Each row was made from one path, in order. Every step used is in the known rows, and no mark comes twice. Write each row's path.
(in the rows, 128 means zero)
Known rows:
T > J > E > N > F > W > X: [162 144 141 137 143 118  96 115 113 142 167 116 141 133 107 108 134 154
 157 115 113 133  91 101 131 134 115 112 154 141 110 117 130 123 111 148
 145 111 136]
Y > W > F > N: [ 90 149 142 187 121  83 107  18 109 137 156 123  84 132 114  99 162 112
 134 136 153 115 111 109 139 150 101  95 135 134 119 129 142  96 119 153
 168 138 108]
R > W: [142 130 137 175 106  89 132 116 129 161 130 141 101 134 121 105 123 104
 109 119 156 129 145 140 134 126 166 139 132 112 128 122 124 134 116 151
 100 139 136]
N > M: [144 137 112 167 122 112 138 130 137 128 131 160 170  92 135 158 130 114
 122 145 139  92 158 146 110 135 148 142 129 142 129 121 144 107 120 132
 123 113 134]
F > W > X > J > E > N: [110 139 111 127 112 143 119 125 128 121 118 141 120 138 132 132 104 189
 112 111 105 153  73  92 117 130 101 126 120 169 134 139 127 137  95 120
 175 106  84]
J > T: [139 113 118 106 166 182 155 189 132 117 120 108 130 147 146 143  89 135
  90 111 118 151 171 163 128 130 132 150 107  88 129 143  99 123 140 102
 122 137 129]
M > W > X > J > Q: [165 105 141  92 123 172 152 240 127 118 116 149 130 148 150 150  97 155
 147  95 166 143 162 166 133 120 123 141 143  89 140 128 109 179 122 126
 175 129 154]
R > W > F: [121 145 135 169 119  69 115  87 124 137 156 138  97 119 118 102 145 118
 115 127 161 103 125 127 150 147 156 115 154 105 115 131 107 119 112 141
 112 147 147]
X > W > M > N > F: [104 129 137 153 150  57 105  56 110 138 166 121 125  96 103 112 160  90
 138 149 156  93 119 101 110 139 125 108 147 122 102 127 130  82 112 122
 141 113 121]
R > W > M > N: [113 138 161 178 112  81 111  47 135 139 154 160 127 107 119 131 161  90
 123 133 163  96 110  81 123 148 119 120 127 132 141 128 141 113 117 139
 135 107 129]
G > N: [ 93 134 100 178  94 106 124  88 128 124 136 129 120 142 133 130  94 135
 123 134 142 130 135 144 127 133 114 110 116 137 111 127 136 109  97 119
 139 122  98]
T > J > E: [133 133  99  58 116 165 149 181 173 108 108 155 127 151 171 135 104 206
 109 106 111 152 107 135 134 112 134 158 105 125 146 140 111 147 133  96
 192 123  88]
Z > J > X > W > M > N > E: [130 115 143  99 139 137 106  86 174 108 127 139 159 162 125 137 145 110
 147 146 133 101  94  89 129 143 103 126 121 168 123 124 159 107 132  94
 145 114 120]
Q > J: [135 135 119 114 122 172 143 174 109 118 118 149 124 145 165 143  70 160
 149 102 138 140 143 150 129  98 153 128  99 114 158 113 105 190 158 120
 134 124 126]
W > M > N > E > J: [124 140 115  16 117 131 144 147 190  99  90 128 151 142 136 150 101 133
 165 148 124 121 103 114 145 137 120 125  95 161 146 121 140 145 161 106
 162 106 124]
R > W > M > N > E > J > T: [143 112 133  19 183 123 159 179 190 101 109 107 148 143 126 138 120 130
 136 125 111 129 134 119 141 139 130 149 101 122 143 134 124 140 161 100
 154 117 138]
R > W > F > N > E > J: [113 141 117  33 118  98 147 121 194 111  97 114 122 149 122 124 109 139
 170 148 120 129  98 117 155 138 131 120 109 158 135 116 141 140 156 115
 168 121 120]
Y > W > M: [164 147 145 150 132  92 119 103 102 127 143 136 144 111 131 120 189  68
 126 125 161  64 162 132 139 138 129 137 141 129 135 130 139 137 118 171
 125 141 160]
E > N > F > W: [121 133 112 181 127  74 118  72  70 152 154 100  91 121  89  82 165 124
 136 134 133 130 125 121 114 126 139 121 133 150  98 121 151  88 103 165
 132 119 115]
J > Z > D: [110 150  88 152  76 193 123 153  61  86  69 111 124 139 143 149  92 142
 102 115  55 178 140 167 129 106 140 135 110 101 139 134 108 139 170 114
   4 148 152]
X > W > F > N: [ 78 134 137 191 121 101 114  19 124 152 154 127  86 129 108 100 149 122
 124 135 147 119 108 111 129 145 116 100 139 137 115 128 142 100 120 137
 155 133  99]
Z > J > X: [141  67 137 146 135 202  95 190 155 102 121 131 122 140 149 147  90 153
 131 108 100 164 140 124 116 137 136 130 114 105 117 118  92 133 132 106
  84 140 136]
Z > J: [115 133 125 122  99 202 138 161 179  96  99 142 107 139 156 136  87 148
 150 121 141 155 154 140 129 118 143 129  84 115 120 122  97 131 142 109
 108 164 131]
J > X > W: [146  66 129 171 155 158  89 154 112 171 128 137 114 141 111 110 126 112
  95 102 124 139 143 147  96 123 149 134 148 118 116 128 133 149 126 131
  78 133 121]
T > J > Z > D: [110 142  89 127  84 188 137 173  85  80  66 118 127 139 163 143 102 158
 108 110  55 184 141 166 130  91 142 145 103 102 154 125 110 155 180 115
  21 145 154]
X > W > M > N > E > J > T: [139 107 127  15 192 145 155 183 185 106 106 107 149 143 124 137 122 131
 131 122 110 129 135 126 129 134 126 147 100 127 140 136 128 145 165  95
 151 121 130]
J > E > N > G: [ 88 129  95  85  99  91 156 105 148 148 112  98 146 104 126 132 116 154
 116 163 112 152 111 117 135 138 103  87 102 141 128 137 153  76 104 110
 160 110  80]
M > N > E: [117 144 119  99 111 148 124  90 149 119 116 133 149 180 138 143 101 120
 131 153 139 125  96 115 135 138  98 121 109 161 125 130 153  92 131  90
 157 110 101]
W > M > N: [107 140 147 168 109 119 113  62 129 126 147 157 136 110 132 146 142  98
 121 136 157 100 113  91 122 147 107 115 119 134 140 132 137 108 121 127
 143 105 124]
F > W > X > J > Z: [153 160 114 136 129 162 154 198  86 108 105  97 125 144 148 146  97 151
 122 100  77 160 118 139 133 102 135 130 147  99 152 132 112 186 162 151
  25 134 145]
G > N > F > W > X > J: [140 148 143 126 155 103 149 159 107 116 144 124 114 132 139 121 106 144
 156 111 133 129 119 126 132 114 108 120 162 119 100 113 125 173 111 154
 139 135 137]
M > W: [145 125 125 168 114 142 119 131 101 149 138 144 107 134 118 107 148 108
 117 127 154 140 134 141 104 120 140 126 132 124 127 129 137 142 129 131
 105 146 135]
Z > J > X > W > R: [132  95 163 157 142 160  87 136 120 156 133 139 107 105 104 103 179  95
 118 130 123 124 148 138 118 107 155 156 150 130 121 133 102 138 127 145
  92 177 151]
T > J > X: [147  60 128 127 149 171 111 210 144 120 125 133 132 144 174 143 101 159
 108 104 102 160 140 139 120 122 132 146 127 107 138 110 108 150 133 118
 114 117 134]
M > N: [ 96 133 132 166 100 147 112  83 123 138 131 155 113 135 135 142 102 120
 112 132 152 143 110 109 113 138 105 109 107 126 136 133 131 104 127 116
 139 109 105]
M > N > F > W > R: [124 145 157 168 127  90 104  65  72 156 165 118  93  92  86  85 208  88
 136 155 136 108 131 122 132 114 143 146 154 140 111 131 123  91 115 174
 136 155 146]
N > M > W > X > J > T: [162 116 147  86 209 152 163 220 142 104 134 126 149 127 146 146 113 139
 120 103 117 135 149 137 118 122 116 149 139  95 126 132 108 169 139 113
 134 137 152]

Write each row's path:
[137 121 120 193 123  96 110 102 117 147 146 160 141  98 104 118 183 108
 124 142 148 114 121 113  82 130 133 126 133 165 133 123 162 123 112 133
 123 118 131]
E > N > M > W
[138 139 154 162 114 139 107 115  92 154 144 141 108 101 106 102 193  84
 118 148 143 118 141 141 124 108 147 153 150 133 131 136 111 129 124 151
 113 175 157]
M > W > R
[ 84 144 145 198 110  70 117  12 132 145 159 126  82 127 112 102 148 122
 130 137 149 119 104 101 144 152 122 104 139 131 117 124 134  95 113 142
 158 130 109]
R > W > F > N
[139  62 136 156 154 174  91 161 143 153 123 140 107 139 112 108 127 125
 117 100 125 149 142 136  96 119 151 131 131 119 113 124 124 153 134 124
  76 147 125]
Z > J > X > W
[108 144 127 192 128  73 127  47 144 125 157 152 150  85 119 142 161 120
 138 154 139  80 127 111 118 153 127 119 138 153 123 120 153  83 115 138
 159 109 121]
W > F > N > M
[145 111 124  80 181 186 160 209 127 106 122 118 133 150 158 145  80 160
 122  95 115 153 163 154 126 109 143 148  94  90 150 132  94 168 162  98
 137 129 130]
Q > J > T
[107 136 144 160 142  36 106  52 114 132 170 122 122  93 107 113 160  91
 141 150 158  93 115  92 120 144 130 110 146 117 104 124 124  76 110 127
 140 110 129]
R > W > M > N > F
[127 130 149 160 126 147 107 113 101 173 129 140 107 105 105 100 175  81
 105 139 141 111 154 155 125 103 158 160 152 135 126 138 110 132 122 154
 108 173 144]
X > W > R
[153 140 150 168 116  74 135  96 134 137 148 143 142 101 126 125 170  81
 119 126 158  70 151 121 145 141 162 148 146 124 133 126 130 137 111 155
 107 131 160]
R > W > M
[162 150 144 174 139 105  91  92  93 150 178 105 140 132  92 108 127 122
 164 121 129 119 111 117 133 141 117  96 165 129  92 114 137 114 107 159
 117 120 148]
G > N > F > W > X
[124 145 145 173 125  76 109  66  74 151 166 111  98  93  86  82 206  94
 139 154 131 106 140 135 135 112 147 147 156 143 101 129 125  92 106 173
 135 160 142]
G > N > F > W > R
[ 97 134 134 103 114  66 156  71 144 149 141 110 153  84 124 136 149  98
 136 172 145 114 128 106 141 145  99  80 115 119 129 127 164  80 121 129
 142 112 116]
W > M > N > G
[106 103 143 110 137  62 137  79 142 161 145 110 153  86 111 125 164  94
 133 162 135 116 124 100 126 144 102  80 127 120 123 125 171  89 120 131
 126 111 116]
J > X > W > M > N > G
[155 102 138 107 125 146 147 220 134 117 118 157 148 129 142 157 115 156
 148 104 161 130 152 150 120 125 120 141 142 114 145 125 122 167 112 126
 185 113 150]
E > N > M > W > X > J > Q
[114 150  82  82  81 185 132 174  96  69  48 102 135 147 141 152  86 152
 127 124  42 180 126 160 139 106 138 137  97 119 148 129 116 153 191 105
  18 142 152]
N > E > J > Z > D
[127 139 132 101 126 121 120  70 153 124 127 139 160 161 124 135 144  99
 133 152 147  92  98 103 134 141 104 127 125 173 127 130 167 103 129 102
 156 110 113]
X > W > M > N > E
[134 140  91 118 111 169 157 200 124 109  88 104 131 146 175 144 105 161
 105 109  82 173 138 157 131  93 152 144 111 100 175 129 112 160 176 128
  40 127 132]
T > J > Z
[125 109 119  24 192 145 156 171 182 107 107  96 129 152 120 125 115 145
 135 125 104 141 131 134 137 137 127 137 107 125 131 136 124 137 165  95
 158 130 121]
X > W > F > N > E > J > T
[142 101 120  83 108 171 176 243 129 111  94 148 118 148 168 158  82 160
 127 102 166 144 183 186 138 114 134 156 123  86 145 132 106 166 123 120
 183 127 135]
X > J > Q
[156 150 149 120 145 149 158 186 108 121 128 138 116 139 153 134  94 144
 142 102 133 135 126 138 136 112 115 130 155 114 117 116 121 192 123 158
 129 139 146]
F > W > X > J
[ 76 138 124 118 112  57 161  48 141 153 142  87 124  98 120 116 140 120
 141 174 134 131 124 120 155 148  99  68 124 117 112 123 160  68 119 131
 156 129 102]
W > F > N > G
[119 145  96 107 106 119 131  93 153 109 119 116 153 184 137 137  96 131
 136 155 133 114 113 142 144 134 105 123 116 170 109 126 158  97 111  91
 159 116  98]
G > N > E
[134 114 127  74 187 174 186 228 136  99 106 116 116 144 169 147  82 149
  96 102 118 154 167 162 129 114 124 159 114  83 130 140  95 163 141 107
 138 145 127]
X > J > T
[159  97 144 166 150 124 107 122 123 142 147 140 150 105 121 128 172  87
 111 114 136  75 152 125 118 138 149 146 155 128 126 128 137 148 117 144
  91 127 150]
J > X > W > M
[179 149 149 170 125 162 102 123  95 155 159 124 141 143 107 123 111 122
 146 110 126 129 120 129 138 137 122 112 154 128 114 118 132 138 121 164
 103 127 154]
F > W > X
[163 149 140 155 137 124  87 101  97 148 169 113 140 132  92 112 128 143
 153 117 115 127  90 101 129 143 116 105 159 140 101 123 129 112 105 149
 134 113 135]
J > E > N > F > W > X
[138 100 111  22  98 164 148 213 175 108  83 136 144 162 136 158  89 159
 162 123 152 144 150 157 143 134 130 139  93 123 156 129 128 140 150 100
 201 104 131]
M > N > E > J > Q
[125 146 140 155 124  92 104  75  79 150 155 116  98  94  85  84 207 115
 129 150 117 112 119 117 131 115 145 152 151 155 112 137 119  91 103 164
 150 152 130]
J > E > N > F > W > R
[119 133  98 160 115 105 120 105 151 122 126 165 174  91 125 156 137 155
 113 143 117 101 111 109  98 145 129 139 117 177 138 132 147  93  99 113
 163  92  99]
J > E > N > M
[ 94 132  90 143  88 157 111 109 135 126 107 140 125 137 135 139  95 181
  92 124 110 152  88 105 113 138 112 127 101 164 139 148 118 103  95  99
 168 102  72]
J > E > N
[137  97 157 168 143 150  85 130  98 169 139 135 111 105 101 105 177  86
 102 132 122 119 147 145 118 111 155 159 159 129 122 136 108 134 121 151
  94 166 149]
J > X > W > R
[ 98 135 109  71 114  90 158 126 152 141 115 100 153 104 132 137 107 161
 130 155 110 152 100 107 140 136  90  82 117 138 125 133 147 100 104 113
 164 112  91]
W > X > J > E > N > G
[143 149 144 109 140 168 157 204 127 112 117 143 129 139 172 156  61 143
 134 106 134 139 131 144 138 115 110 129 150 105 122 120 101 192 124 134
 126 140 146]
W > X > J
[133 145  96  66 122 140 140 163 144 104  80  92 149 142 124 145 122 135
 139 126  74 140 102 120 131 115 144 129 114 136 170 136 137 161 190 120
  46 114 131]
X > W > M > N > E > J > Z
